What can hang from each mark:
J: E R S W
W: L
N: J K
E: J
S: C
P: H K L
L: W
R: H
H: E P
T: P
F: P

Each row was made from one small tree. The marks that hang from a mark follow it in brackets, in alphabetical order. Every link used is in the known rows. Write each row's tree.
In the rows, 128 means zero.
Known rows:
H[E P[L[W]]]: [146 148 108 130 134 174 147  98 111 172 137 103 145 104 130 113 132  84
 100 105 126 165 143 170 177 206 172 107]
J[E S W]: [136 143  95 159 113 143  72  91 118 168 147 100  98 127  84 103 153  63
 160 104 139 131 122 166 188 171 172 180]
R[H[E[J] P]]: [135 109 132 141 157 152 121 122 124 172 143 100 107  89 142 150 125  74
  93 108 130 119 145 167 177 178 164 125]
H[E]: [135 134 140 158 126 144 138 126 107 143 133 105 120  91 133 103 147  77
 133 130 140 139 136 186 205 179 143 114]
R[H[E]]: [132 109 131 165 146 153 134 136 122 149 146 102 112  98 129 109 144  74
 114 118 142 132 140 161 184 185 145 120]
T[P[H[E[J]] K L[W]]]: [135 108 102 142 129 139  92 120 100 100 134 113 153 100 127  39 114 100
 129 100 134 146 145 188 164 196 144 110]
T[P[L]]: [123 121 109 130 111 132  79 136 113 112 126 103 130  98 113  81 110  85
 122 117 133 129 151 176 183 176 132 122]
J[R[H] S[C] W]: [133 123  69 155 134 145 108 119 137 160 177  89  96 123  78 118 157  76
 171  81 151 156  94 125 128 156 142 164]
H[E[J]]: [135 128 157 150 133 129 112 124 104 137 130 100 124  84 132 135 145  81
 125 134 133 125 142 192 208 171 150 126]
N[J[S W[L]]]: [148 119 116 145 128 143 109 128 158 147 139  85  88 112 102 114 156  80
 167 103 111 152 135 174 178 148 168 159]
H[E P]: [139 144 123 142 134 159 148 112 114 177 133 105 111  87 149 113 128  73
 119 116 130 138 136 186 193 182 156 109]
J[E R[H[P[K L[W]]]]]: [157 118  70 156 133 168  78 133 131 201 165 118 158 113 125 101  95  88
 124  80 133 180 133 120 122 211 167 145]
J[E R[H] S[C] W[L]]: [140 142  58 171 134 150  76 134 147 174 180  88 107 154  53 108 130  76
 160  82 135 151  94 105 119 152 169 193]
J[E R[H[P[K]]] S[C]]: [127 128  66 161 136 161  78 106 132 204 171 108 121 120 102 101  89  77
 172  71 147 167  94 118 124 164 153 151]
N[J K]: [143  87 153 137 115 141 105 146 137 144 141 108 111  58 147  85 112  93
 186 146 110 173 151 171 197 173 125 131]
F[P[H K L]]: [170  83 116 148 117 152  71 121 106 140 124 125 135 100 116  59  89 100
 183 129 120 182 142 196 155 195 125 113]
N[K]: [139 104 137 141 107 133  89 140 114 150 144 115 123  67 135  94 112  88
 181 163 123 159 138 176 195 187 123 152]
E[J[S W]]: [137 122 124 137 122 119  70 101 118 147 139  94  98 102  99 155 163  74
 154 117 134 123 129 188 193 158 162 175]
N[J[E S W[L]] K]: [147 116 109 151 117 151  85 126 149 157 152  97  97 114  99  85 119  80
 192 124  98 159 136 156 173 167 171 194]
F[P[H[E] K L]]: [167  94 115 156 126 162 111 112  98 132 124 122 135 109 122  54 100  96
 173 125 124 175 142 202 158 204 134 102]
N[J[S W] K]: [141  98 118 136 116 147 112 113 140 144 151  98  87  85 121  95 145  80
 203 123 112 164 136 174 184 170 146 167]
T[P[K L]]: [128 111 106 131 112 129  71 135 111 112 126 115 132  93 131  58 100  88
 152 123 134 132 146 179 175 189 124 121]
N[J[E S[C]] K]: [118 109 130 147 112 152  77 104 130 156 153 100 113  89 100  73  95  87
 206 123 119 179 120 144 187 153 138 147]
R[H]: [133  94 131 155 136 139  92 144 131 157 145 105 111  87 124 117 130  79
 126 122 142 141 141 156 181 176 136 131]
H[E[J[R]] P[K L]]: [151 129 107 135 141 152 121 122 109 168 139 119 141 104 146 124 109  90
 141 103 120 143 140 179 148 203 157 128]
J[E R S]: [138 143  89 171 109 139  77 118 118 178 153 108 141 121  96 118 121  74
 164  89 142 161 115 161 164 166 161 166]
J[E R S[C] W]: [134 158  70 161 110 143  79 104 119 170 169  96 108 133  67  98 143  74
 179  83 148 156  92 129 149 155 153 173]

Write each row's tree:
[132 100 147 157 153 138 111 134 119 143 144 101 115  91 128 138 141  78
 105 122 138 120 146 167 188 178 150 130]  R[H[E[J]]]
[136 102 110 137 144 163  98 127 131 180 144 110 115 105 120 124 108  82
 106 107 128 140 151 148 158 195 155 129]  R[H[P[L]]]
[139 116  60 164 138 168  78 108 129 202 162 120 138 141 106 111  92  75
 150  67 135 157 124 136 119 197 173 166]  J[E R[H[P[K L]]] S]
[144 141 105 153 132 135 129 111 111 142 152  94 115 114 109 150 173  73
 147  97 135 130 121 187 170 167 165 165]  H[E[J[R S W]]]
[153 133  63 172 146 156 147 141 145 156 170  89 108 147  92 132 165  71
 143  86 129 140 112 152 124 172 176 184]  J[R[H[E]] S W[L]]
[141  94 134 157 137 142  95 125  95 128 132 131 133 117 118  53 117 101
 160 117 130 135 149 193 166 206 142 121]  P[H[E[J]] K L]
[132 122  84 133 144 139  85 110 136 176 170  89  94 108  93 162 140  78
 147  81 137 138 105 137 132 147 158 167]  E[J[R[H[P]] S[C] W]]
[175 102 107 151 124 169 112 104 101 135 132 116 159 102 123  57 111 100
 161 121 126 201 135 193 155 209 144  98]  F[P[H[E] K L[W]]]
[135 109 104 146 130 123 100 131 105 102 135 111  98  90 139  38 131  84
 148 106 135 109 139 200 174 174 133 126]  T[P[H[E[J[W]]] K]]
[157 109 123 164 140 130 104 143 117 133 140 119 104 110 123  60 139  94
 170 125 123 125 136 192 165 184 152 148]  P[H[E[J[W[L]]]] K]
[136 109 146 163 135 134 112 131 102 137 134 112 117  96 121  82 137  91
 134 116 133 130 142 198 191 171 146 120]  P[H[E[J]]]
[150  99 113 165 137 143 105 138 100 133 142 133 145 122 119  59 115 105
 163 102 131 146 141 185 142 205 140 126]  P[H[E[J[R]]] K L]
[151 137 102 132 134 171 139  97 109 172 137 114 147  99 148  90 123  87
 132 111 130 168 136 172 168 218 164 105]  H[E P[K L[W]]]
[148 116  91 140 117 146 116 144 155 145 171  88 102 104  95  94 125  94
 222 114 104 187 106 137 135 147 141 176]  N[J[R S[C] W[L]] K]
[152 110 108 161 129 162 120 116 102 137 142 126 156 114 122  28 132 104
 157 108 140 177 138 177 159 221 148 104]  P[H[E] K L[W]]
[145 117 113 127 125 153  89 116 118 179 130 124 125  96 140  93  98  88
 155 122 125 151 144 173 167 202 144 122]  H[P[K L]]
[128 107  98 154 127 145 112 131 101 103 130 124 128 112 129   9 105  92
 148 102 135 129 147 193 161 196 128 104]  T[P[H[E] K L]]
[149 113 111 167 142 133 106 119 117 137 142 115 104 125 110  68 144  88
 181 112 125 128 126 200 161 177 162 160]  P[H[E[J[S W[L]]]] K]
[153 123 104 122 124 157  90 108 120 182 135 117 145  87 141  97 111  92
 146 115 128 178 140 164 166 211 155 117]  H[P[K L[W]]]
[150  73 123 151 127 150 118 171 150 153 165 106 120  67 147  99 108  95
 175 117 114 183 143 143 150 176 125 143]  N[J[R[H]] K]
[142 131 111 138 137 166 137 107 108 169 130 122 126 106 147  86 112  83
 141 116 127 142 142 179 170 213 152 111]  H[E P[K L]]
[154 157  87 140 143 147 139 113 129 176 150  90 111 122 116 164 144  73
 129  90 113 130 120 183 149 163 188 175]  H[E[J[R S W[L]]] P]
[112 119 113 134 162 168 114  87 117 163 150  95 113 125  95 142 117  79
 109  92 133 130 127 146 154 174 167 128]  R[H[E[J[S[C]]] P[L]]]
[152 128  97 170 138 136 124 136 121 142 152 102 114 132  92 101 152  89
 150  92 124 135 124 191 146 160 170 169]  P[H[E[J[R S W[L]]]]]
[135 136 102 139 120 118  74 113 120 149 160  89 108 106  83 149 157  83
 176 101 140 144 102 157 158 143 144 168]  E[J[R S[C] W]]
[136 145  76 149 114 137 105 113 125 156 166  91 102 117  80 112 161  79
 188  91 147 161  90 146 147 149 138 159]  J[R S[C] W]
[139 107 134 153 152 141 116 128 122 140 151  96  95 100 120 137 162  74
 107 119 136 111 144 161 182 181 157 145]  R[H[E[J[W]]]]
[139 141  64 167 146 155 143 134 142 152 177  82 102 146  72 116 158  77
 158  86 136 150  91 127 118 156 162 172]  J[R[H[E]] S[C] W[L]]
[119 109 105 154 131 126  98 111 103 107 131 112 118  99 134  51 117  81
 159  96 139 118 130 212 176 164 138 125]  T[P[H[E[J[S]]] K]]
[130 107  97 137 146 136  74 114 129 178 161 102 119  96 117 149 106  85
 172  89 140 155 103 146 134 154 143 148]  E[J[R[H[P[K]]] S[C]]]
[157 124 118 141 119 113  77 147 122 150 150 100 114  87 116 151 156  85
 145 117 131 135 132 170 169 164 145 165]  E[J[R W]]
[141 124 128 128 142 152 111 104 104 163 127 117 128  99 144 119 110  86
 133 121 121 129 148 187 175 204 159 122]  H[E[J] P[K L]]
